What can hang from each mark:
J_923: J_8 J_356 J_565
J_8: J_923
J_451: J_356 J_884 J_891 J_998
J_356: J_923
J_998: J_451 J_761
J_82: J_451 J_761
J_891: J_451
J_761: J_82

Known rows, with every way that one mark hangs from another:
J_761[J_82[J_451[J_356 J_884 J_891]]]: [-57 -23  34  26 -11 -24   2  59 -45   1  26   1  -8 -44 -20  36   7 -44
  11]
J_998[J_761[J_82[J_451]]]: [-21 -34  61   4  25  -6 -24  60 -58  29  51  42  25 -30 -70   9  30 -20
 -19]
J_761[J_82[J_451[J_356]]]: [-40 -29  29  15  16 -19   8  56 -31   8  25  17  16 -41 -50  22  33 -24
 -23]
J_8[J_923[J_356]]: [-15 -50  52  13  28 -50 -30  44 -22   2  16 -18  13 -18 -81  -5  58 -21
 -32]
J_891[J_451[J_356[J_923[J_8 J_565]] J_884 J_998]]: [-11 -79   1  74 -76 -37   7  18 -44   2  19 -25  25 -25 -76  90  -3 -28
 -25]
J_761[J_82[J_451[J_891]]]: [-54 -32  30   3   8 -14  -6  60 -46   4  14  20  -1 -41 -34  38  19 -25
 -13]
J_82[J_451[J_891]]: [-42 -46  32  17  -5 -36 -15  60 -39 -12  15 -23  10   7 -17  59  23 -40
 -15]
J_82[J_451[J_884 J_998] J_761]: [-29 -55  52  63 -21 -38 -76  77 -83 -43  44 -34  45  15 -58  95   4 -42
  17]
J_82[J_451]: [-32 -46  43  26  11 -31 -20  60 -43  -9  32  -6  27   8 -48  55  45 -26
 -31]
J_451[J_356]: [ -3 -49  35  30  11 -56  20  37   3  14  20 -23   6 -26 -54   6  42 -55
 -41]
J_451[J_356 J_884 J_891 J_998[J_761[J_82]]]: [-10 -46  48  40 -43 -49  -9  44 -45   8  33 -40 -24 -79 -29  19 -23 -83
  35]
J_923[J_356]: [-25 -47  25  27  18 -37 -27  38  -1   3  12 -14  14 -24 -73  -3  46 -51
 -28]
J_761[J_82[J_451[J_356[J_923[J_8]] J_891 J_998]]]: [-38 -46   0  15 -22 -23  -1  47 -30  -2  -5 -14  10 -65 -37  56   5 -16
  -9]
J_891[J_451[J_356[J_923[J_565]] J_884 J_998[J_761]]]: [  0 -67  29  65 -69 -25  -1  32 -45  18  45 -12  36 -13 -78  63  -5 -33
 -12]
J_451[J_884 J_998]: [-13 -63  66  58 -28 -50 -36  46 -66 -17  42 -28 -12 -57 -68  62  25 -58
  -4]
J_891[J_451]: [-17 -66  30  36  -6 -29  -3  38 -36  14  27  18  25   9 -82  46  43 -23
 -63]
J_998[J_451[J_356 J_884 J_891] J_761]: [-23 -64  52  40 -33 -36  -8  46 -39  23  54   0  -2 -18 -24  13   3 -77
   8]
J_998[J_761[J_82]]: [ -8 -39  65   3  29 -14 -16  49 -48  42  47  49   9 -51 -83  -8  32 -29
 -28]
J_8[J_923]: [ -6 -56  73  10  28 -54 -14  48 -43   9  25  -4   4 -19 -75  19  61 -11
 -46]
J_923[J_565]: [-19 -66  28  29  -9 -34  19  24 -42  15  13   6  -2 -32 -60  48  14 -47
 -37]
J_998[J_761[J_82[J_451[J_356 J_884 J_891]]]]: [-29 -26  56  17   0 -18 -14  59 -53  25  50  17   8 -33 -40  11   5 -45
  11]

Rows:
[  3 -72  12  45 -40 -34   6  35  -9   8  16 -22  41 -11 -81  54  29 -16
 -51] : J_891[J_451[J_356[J_923] J_998]]
[ 17 -58  31  18 -39 -48  -2  42   3  18   7 -54  12 -46 -35  23  -5 -49
  -1] : J_451[J_356[J_923] J_891 J_998[J_761]]
[-16 -70   9  29 -27 -25   6  17 -30  22  -5  11  14 -40 -71  76  15  -5
 -45] : J_356[J_923[J_8 J_565]]
[-20 -39  42  58 -44 -38  19  34 -20  16  32 -17   4 -31 -44  48   6 -48
   0] : J_451[J_356[J_923[J_565]] J_884]
[-37 -52  47  28 -26 -18  -2  49 -47  32  53  31  -9 -50 -28   2  -4 -65
  15] : J_998[J_451[J_356 J_884 J_891] J_761[J_82]]
[-56 -27  53  27   5 -10 -19  63 -68   1  43  31   4 -44 -53  46  29 -24
  -5] : J_761[J_82[J_451[J_884]]]
[ -3 -67   1  29 -60 -51  26  28   4   3 -19 -65  -2 -56 -22  55 -19 -53
  -4] : J_451[J_356[J_923[J_565]] J_891 J_998]
[-21 -47  43  46 -42 -48 -25  59 -53 -17  40 -61  11 -13 -15  57  -7 -68
  30] : J_82[J_451[J_356 J_884 J_891 J_998[J_761]]]
[-19 -59  33  18   8 -44  -9  29 -34   7   7 -16   9 -23 -75  13  32 -27
 -23] : J_8[J_923[J_356 J_565]]
[-22 -68  37  40 -48 -30 -12  38 -34  28  42   4   8 -23 -30  34  -1 -51
   4] : J_998[J_451[J_356[J_923[J_8]] J_884 J_891] J_761]
[-50 -71  46  43 -33 -34 -16  48 -52  -2  35   7 -19 -25 -24  53  17 -62
  -7] : J_998[J_451[J_884 J_891]]
[-21 -26  46   0   3  -7  -9  59 -29  35  35  23  26 -29 -45   9  12 -20
  -5] : J_998[J_761[J_82[J_451[J_356[J_923] J_891]]]]
[  3 -68  40  64 -44 -41 -13  38 -50   9  54 -20  26 -11 -79  44  13 -51
 -18] : J_891[J_451[J_356 J_884 J_998[J_761]]]
[-44 -67  22  48 -63 -31  17  37 -23  10  22  -8  -6 -27 -12  56  -6 -57
   3] : J_998[J_451[J_356[J_923[J_565]] J_884 J_891]]
[  5 -68  20  35 -20 -27   3  36 -32  21  34   1  33 -30 -89  23  19 -31
 -41] : J_891[J_451[J_356 J_998[J_761[J_82]]]]
[-41 -35  33  55 -24 -50 -38  73 -46 -28  27 -48  30  37 -10  69 -14 -66
  29] : J_82[J_451[J_356 J_884 J_891] J_761]
[-28 -78 -30  42 -14 -40  -3  -2 -28   5 -18 -17   5 -45 -75  41   5 -53
 -29] : J_923[J_8 J_356 J_565]
[-17 -61  40  15   8 -10   5  45 -29  41  52  49  20 -48 -65 -16  30 -38
 -28] : J_998[J_451[J_356] J_761[J_82]]
[-48 -35  29  30 -25 -29  -6  58 -51 -11  23 -18  -7 -62 -26  48   0 -47
  17] : J_761[J_82[J_451[J_356 J_884 J_891 J_998]]]
[-38 -53  40  55 -36 -44 -71  78 -78 -46  27 -51  28  15 -28 100 -19 -56
  33] : J_82[J_451[J_884 J_891 J_998] J_761]
[-30 -43  28  58 -52 -44 -52  76 -42 -36  20 -66  43  17 -19  92 -24 -45
  38] : J_82[J_451[J_356[J_923] J_884 J_891 J_998] J_761]
[ -9 -60  68  42 -43 -50 -43  49 -69  -3  40 -37 -22 -51 -39  49 -11 -77
  25] : J_451[J_884 J_891 J_998[J_761]]
[ -9 -57  17  38 -22 -28  17  36   0  24  21   2  40  11 -74  39  38 -13
 -58] : J_891[J_451[J_356[J_923]]]
[-38 -45  35  15   7 -14 -18  59 -56  -6  25  15  14 -60 -64  47  30 -16
 -21] : J_761[J_82[J_451[J_998]]]
